Each row was made from one path, in order. Every step used is in the known rows, and no mark comes twice. Write each row's path.
Known rows
G/B/Q/V: 1.168 0.511 1.712 1.384 -2.207 -0.159 -0.133 -2.221 2.792 2.753 -6.018 2.506 2.281 5.475 -3.368 -0.141 -5.214 -4.460 1.934 -0.610 3.271 1.286 -0.915 2.504 -4.051
B/Q: 2.094 1.041 0.503 0.141 -1.386 0.336 -0.382 0.670 1.951 2.418 -5.474 1.355 1.121 4.504 -1.590 0.479 -1.276 -3.367 -2.838 -0.637 -0.509 1.287 -0.192 1.397 -1.404
G/V/D/J/B/Q: 2.773 0.910 0.801 -0.340 -1.494 3.721 0.215 -0.740 0.193 3.288 -5.455 2.077 1.731 3.364 1.615 3.053 3.616 3.580 -0.141 3.504 1.496 0.359 -3.341 1.779 -2.009
V/B/Q: 2.155 -0.256 0.213 0.173 -1.193 -0.121 2.018 0.710 2.800 3.290 -5.125 2.007 2.679 5.325 -2.792 -1.218 0.396 -1.669 -1.867 -3.266 -1.535 1.931 -0.456 0.660 0.563
Q/V/D/J/B: 0.783 -1.817 1.515 0.915 -2.048 2.393 0.453 -3.294 -1.220 -1.073 -2.762 2.801 -2.560 1.818 1.999 1.112 6.133 6.521 0.339 5.578 0.579 1.341 -3.926 0.210 -0.768
X/V/Q: -2.358 1.140 0.401 2.863 -2.471 0.738 2.001 -0.460 0.335 1.961 -1.977 0.144 0.719 1.504 -0.049 -1.809 2.362 -2.863 4.199 -3.688 2.258 0.048 -0.729 -0.237 0.625
D/J/B/G/V: 2.052 -3.283 0.378 -2.704 0.797 1.992 -0.872 0.665 -0.222 -0.507 -2.451 2.097 2.505 -0.336 0.651 2.170 5.121 2.980 2.258 0.937 1.962 0.911 -1.342 2.750 -1.573
G/V: 1.317 -1.432 0.415 -0.299 0.830 0.981 0.396 -0.494 1.394 3.425 -2.851 -0.088 3.762 1.562 -0.889 1.276 1.730 -1.261 4.417 -1.608 3.234 1.026 0.320 2.750 -0.940
Q/B: 2.690 -1.813 0.693 0.502 -0.643 -1.206 0.961 1.090 1.463 0.708 -1.712 0.713 2.918 3.725 -2.699 -0.838 1.549 -1.719 -0.242 -2.359 -0.919 2.862 -0.939 2.298 4.905
Q/V/D/J/B/G: 0.130 -4.001 1.977 -0.530 -2.204 1.984 -0.271 -0.891 -1.380 -3.537 -2.763 3.583 -2.286 1.150 0.919 -0.200 4.900 5.175 -1.293 3.381 -1.404 1.785 -2.883 1.740 -1.488
J/B/Q/V/D: 0.904 -1.011 1.435 1.717 -2.948 2.448 -0.385 -1.699 -0.504 2.920 -6.478 2.360 -0.617 5.686 -0.115 0.237 -0.594 2.158 -0.726 3.117 -1.302 1.342 -3.556 2.600 -2.453
J/B/V/Q: 0.243 -2.993 -1.179 1.084 -0.131 1.828 2.359 0.438 0.276 0.701 -2.898 1.598 3.087 2.930 1.236 -1.321 1.870 0.945 2.925 1.378 2.102 -0.191 -3.565 -0.376 0.083
V/D/J: -0.266 -0.541 2.658 1.295 -2.333 1.588 3.053 -2.097 0.541 -1.831 -0.716 1.589 -2.869 0.691 1.664 -0.134 6.608 2.622 -0.850 1.740 0.173 1.696 -0.916 -0.172 1.102
D/J/B/G/V/Q: -0.737 -2.976 0.175 -0.786 -0.248 2.734 1.890 0.526 -0.012 -1.254 -1.563 1.962 1.098 -0.042 1.578 0.667 5.322 3.659 3.289 -1.118 2.405 -0.347 -1.933 3.197 0.121
B/G/V: 0.965 -3.480 0.827 -1.841 0.653 0.823 -0.275 1.579 0.978 1.209 -2.700 0.793 3.608 0.818 -1.562 0.284 1.016 -1.617 3.077 -3.221 1.242 1.377 0.934 4.261 -1.644
D/J: 1.225 -0.344 1.306 0.143 -0.871 0.388 1.350 -2.363 1.257 -1.708 -1.104 1.745 -1.699 0.274 0.491 0.747 5.805 1.299 -0.864 1.488 1.934 1.539 -0.112 -0.961 0.350
X/V/B/J: -0.772 1.930 1.332 2.594 -0.319 -0.611 1.938 -1.449 2.331 2.642 -3.797 0.795 4.648 3.370 -1.203 -1.049 3.675 -1.557 1.551 -5.583 0.128 0.634 0.604 -1.040 -4.494
Q/B/G: 2.100 -4.113 1.262 -1.113 -0.922 -1.240 0.340 3.459 0.999 -1.827 -1.489 1.763 2.483 2.646 -3.325 -1.753 0.846 -2.303 -1.687 -4.042 -2.784 3.196 -0.134 3.741 3.812
G/B/V/D: 0.158 -1.826 2.594 1.622 -1.752 0.923 4.006 0.516 1.974 0.570 -1.585 1.341 4.346 3.239 -0.456 -2.610 -1.227 -4.003 3.799 -0.176 2.738 1.665 -1.909 0.560 -0.732
V/Q/B: 0.330 -1.686 0.479 1.956 -1.490 -0.441 3.398 1.271 1.479 0.198 -1.011 0.831 1.989 3.840 -1.761 -1.882 1.803 -0.898 1.329 -4.220 -0.487 1.784 -1.345 3.041 6.083
D/V/Q: -1.036 -4.184 0.406 2.837 0.782 0.625 3.828 -2.126 0.598 0.027 -1.760 0.492 -1.437 1.790 0.309 0.126 -0.565 1.775 3.441 -2.345 0.597 0.928 -1.145 3.046 1.336

Write each row's path
1.355 0.855 1.653 1.795 0.144 -1.071 1.036 -0.224 2.443 0.222 -3.317 0.726 4.129 4.661 -1.430 0.421 1.854 -1.326 -1.828 -3.437 -1.313 1.459 0.243 2.515 -1.213
Q/B/J
1.878 -3.663 0.121 -2.696 1.038 1.342 -1.349 2.521 -0.192 0.078 -3.043 1.367 3.742 1.020 -0.323 1.287 2.180 0.739 2.361 -0.650 0.544 1.115 -1.169 4.244 -1.293
J/B/G/V
0.554 0.805 1.419 0.733 -2.389 2.524 0.470 -1.060 -1.565 -0.476 -1.817 1.681 -0.924 0.558 2.729 0.869 7.776 3.749 0.955 3.953 0.825 1.146 -3.357 -1.915 -0.020
X/V/D/J/B
0.963 -4.222 2.216 0.022 -1.264 1.431 2.219 2.683 0.419 1.705 -2.137 0.636 4.119 2.663 -1.617 -0.920 1.440 -0.201 2.895 -3.905 -1.153 2.495 -0.768 5.812 2.455
Q/B/G/V/D
-0.470 -3.423 2.394 -0.265 -1.406 2.011 1.696 1.714 0.296 0.904 -2.174 0.638 2.017 1.370 -0.148 -0.623 1.722 -0.300 2.624 -2.665 -0.549 1.569 0.033 4.841 -0.422
B/G/V/D
1.470 -3.245 0.620 0.749 -1.015 2.268 1.686 0.725 -0.502 1.022 -3.136 1.402 2.924 3.282 1.437 -1.004 2.284 1.531 1.330 3.711 0.118 1.366 -3.921 -0.346 -0.353
J/B/V/D
-1.067 -1.691 0.799 2.082 -0.888 0.522 4.560 0.187 2.847 0.349 -1.357 1.430 4.694 2.901 -0.688 -2.859 -1.784 -4.469 5.385 -2.384 4.856 0.106 -1.594 0.433 -0.177
G/B/V/Q
1.572 -0.550 0.610 1.240 -1.781 0.485 -1.366 -2.907 1.263 4.325 -7.171 2.131 0.438 5.334 -2.735 0.529 -2.823 -1.629 0.086 0.593 1.439 1.326 -0.900 1.891 -3.892
B/Q/V
0.059 -1.670 1.244 3.959 1.264 -0.233 3.647 -1.969 1.922 0.510 -3.221 0.503 3.091 4.485 -0.649 0.917 -0.258 1.647 1.351 -4.879 -0.675 0.872 -0.712 4.324 -0.593
D/V/Q/B/J
-0.029 -0.915 2.082 2.457 -3.427 1.847 0.675 -2.438 0.484 3.784 -6.301 1.842 -0.630 5.427 -1.315 -0.658 -1.725 0.040 -0.125 0.714 -0.550 1.566 -1.861 2.637 -2.603
B/Q/V/D
1.330 -3.360 0.617 -2.608 -0.413 0.121 -1.249 3.230 -0.511 -4.136 -2.005 2.335 0.285 1.408 -0.098 -0.477 2.562 0.261 -2.696 0.270 -3.276 1.700 -1.483 2.387 0.348
J/B/G
2.502 -0.762 -0.162 0.412 -1.288 1.181 -2.432 -2.000 0.169 3.288 -7.443 2.679 0.820 5.528 -1.479 1.523 -1.967 0.894 -0.691 3.145 0.561 0.942 -3.031 1.545 -3.710
J/B/Q/V
2.710 -0.731 -0.166 -0.157 0.010 0.942 1.854 0.183 2.917 6.423 -5.857 1.368 5.659 4.831 -2.918 0.104 0.137 -1.203 2.182 -3.921 1.306 1.446 -0.372 2.134 -0.928
G/V/B/Q
1.596 -2.932 0.939 -2.408 -0.561 0.736 -0.817 1.323 -0.470 -4.915 -1.410 3.135 -1.232 -0.082 0.924 0.558 5.841 2.892 -3.107 2.115 -1.342 1.511 -1.655 0.689 0.088
D/J/B/G
0.338 -0.887 2.247 0.957 -1.390 2.724 2.752 -2.533 0.638 1.242 -1.527 0.946 0.068 0.302 1.505 1.392 6.537 3.225 3.007 1.079 3.145 1.199 -0.825 1.373 -0.205
G/V/D/J
1.630 -5.743 0.353 1.222 1.941 -0.873 3.877 -1.981 1.504 1.284 -2.062 1.206 1.354 2.498 -2.139 -0.561 0.981 2.415 2.948 -3.046 -0.952 3.041 -0.843 1.456 1.759
D/V/B
1.484 -3.299 2.486 0.039 -1.659 2.050 2.669 0.030 0.465 0.533 -1.166 1.601 2.111 0.870 -0.444 0.255 5.921 2.775 2.162 -1.484 1.099 2.392 -1.048 3.579 2.326
Q/B/G/V/D/J
-0.090 -5.726 0.981 -0.289 -1.001 -0.995 1.385 -0.234 1.275 -0.359 -3.006 2.991 1.248 2.743 -3.715 -3.040 1.547 0.478 0.904 -4.060 -1.702 2.845 -0.033 2.271 -0.443
Q/V/B/G
0.047 0.882 3.428 2.290 -3.841 1.820 2.385 -4.016 1.846 0.791 -3.960 3.115 -0.708 3.512 -0.553 0.036 0.582 0.226 1.288 1.797 3.398 1.452 -1.967 1.244 -2.765
G/B/Q/V/D/J
2.737 -0.366 0.024 0.517 -1.686 1.717 -1.991 -3.869 0.140 2.447 -6.925 3.345 -0.585 4.222 -0.630 2.281 1.264 3.244 -0.934 4.705 2.186 0.768 -3.223 0.295 -4.299
D/J/B/Q/V
-0.124 0.013 0.243 2.877 -2.365 -0.154 2.435 0.867 0.683 2.847 -1.697 0.210 3.659 3.131 -2.089 -1.886 1.941 -2.584 4.127 -5.200 1.230 1.478 -1.761 1.376 4.801
X/V/Q/B
0.267 -4.552 1.130 -1.370 -0.613 -1.060 2.297 2.486 1.733 -2.132 -1.293 2.338 1.634 1.827 -2.688 -3.187 3.281 -0.829 -1.193 -5.064 -3.233 2.791 0.593 1.778 1.875
V/B/G
-1.041 -2.405 2.443 2.648 -2.891 1.167 1.349 -2.766 -0.058 1.473 -3.491 1.358 -1.717 3.502 -0.614 -1.313 0.865 1.203 1.647 0.703 -0.410 1.841 -1.310 2.233 -0.811
Q/V/D
-0.457 -2.213 0.811 1.103 -2.365 -0.266 1.292 3.110 0.309 0.061 -1.528 1.259 3.197 2.158 -2.586 -3.015 1.161 -2.974 2.244 -6.410 -0.860 1.923 -0.903 2.944 3.699
X/V/Q/B/G
0.458 -0.166 2.340 2.462 -3.550 2.387 1.494 -4.537 0.546 2.392 -5.096 2.718 -2.417 3.355 0.070 0.603 2.727 2.858 -0.490 2.794 1.680 1.397 -1.928 0.591 -2.846
B/Q/V/D/J
-1.414 -1.283 0.180 1.353 -0.327 1.696 2.894 -0.460 1.368 2.337 -2.078 0.025 2.375 1.800 0.182 -0.091 1.860 -0.276 5.445 -3.564 3.166 -0.263 -0.334 3.514 0.751
G/V/Q
3.870 -3.830 -0.452 0.893 0.280 -0.388 1.441 0.580 1.736 3.658 -3.223 1.000 6.781 3.968 -2.905 -1.342 -0.124 -2.424 2.516 -0.466 2.378 2.465 -2.036 -0.070 1.522
Q/B/V
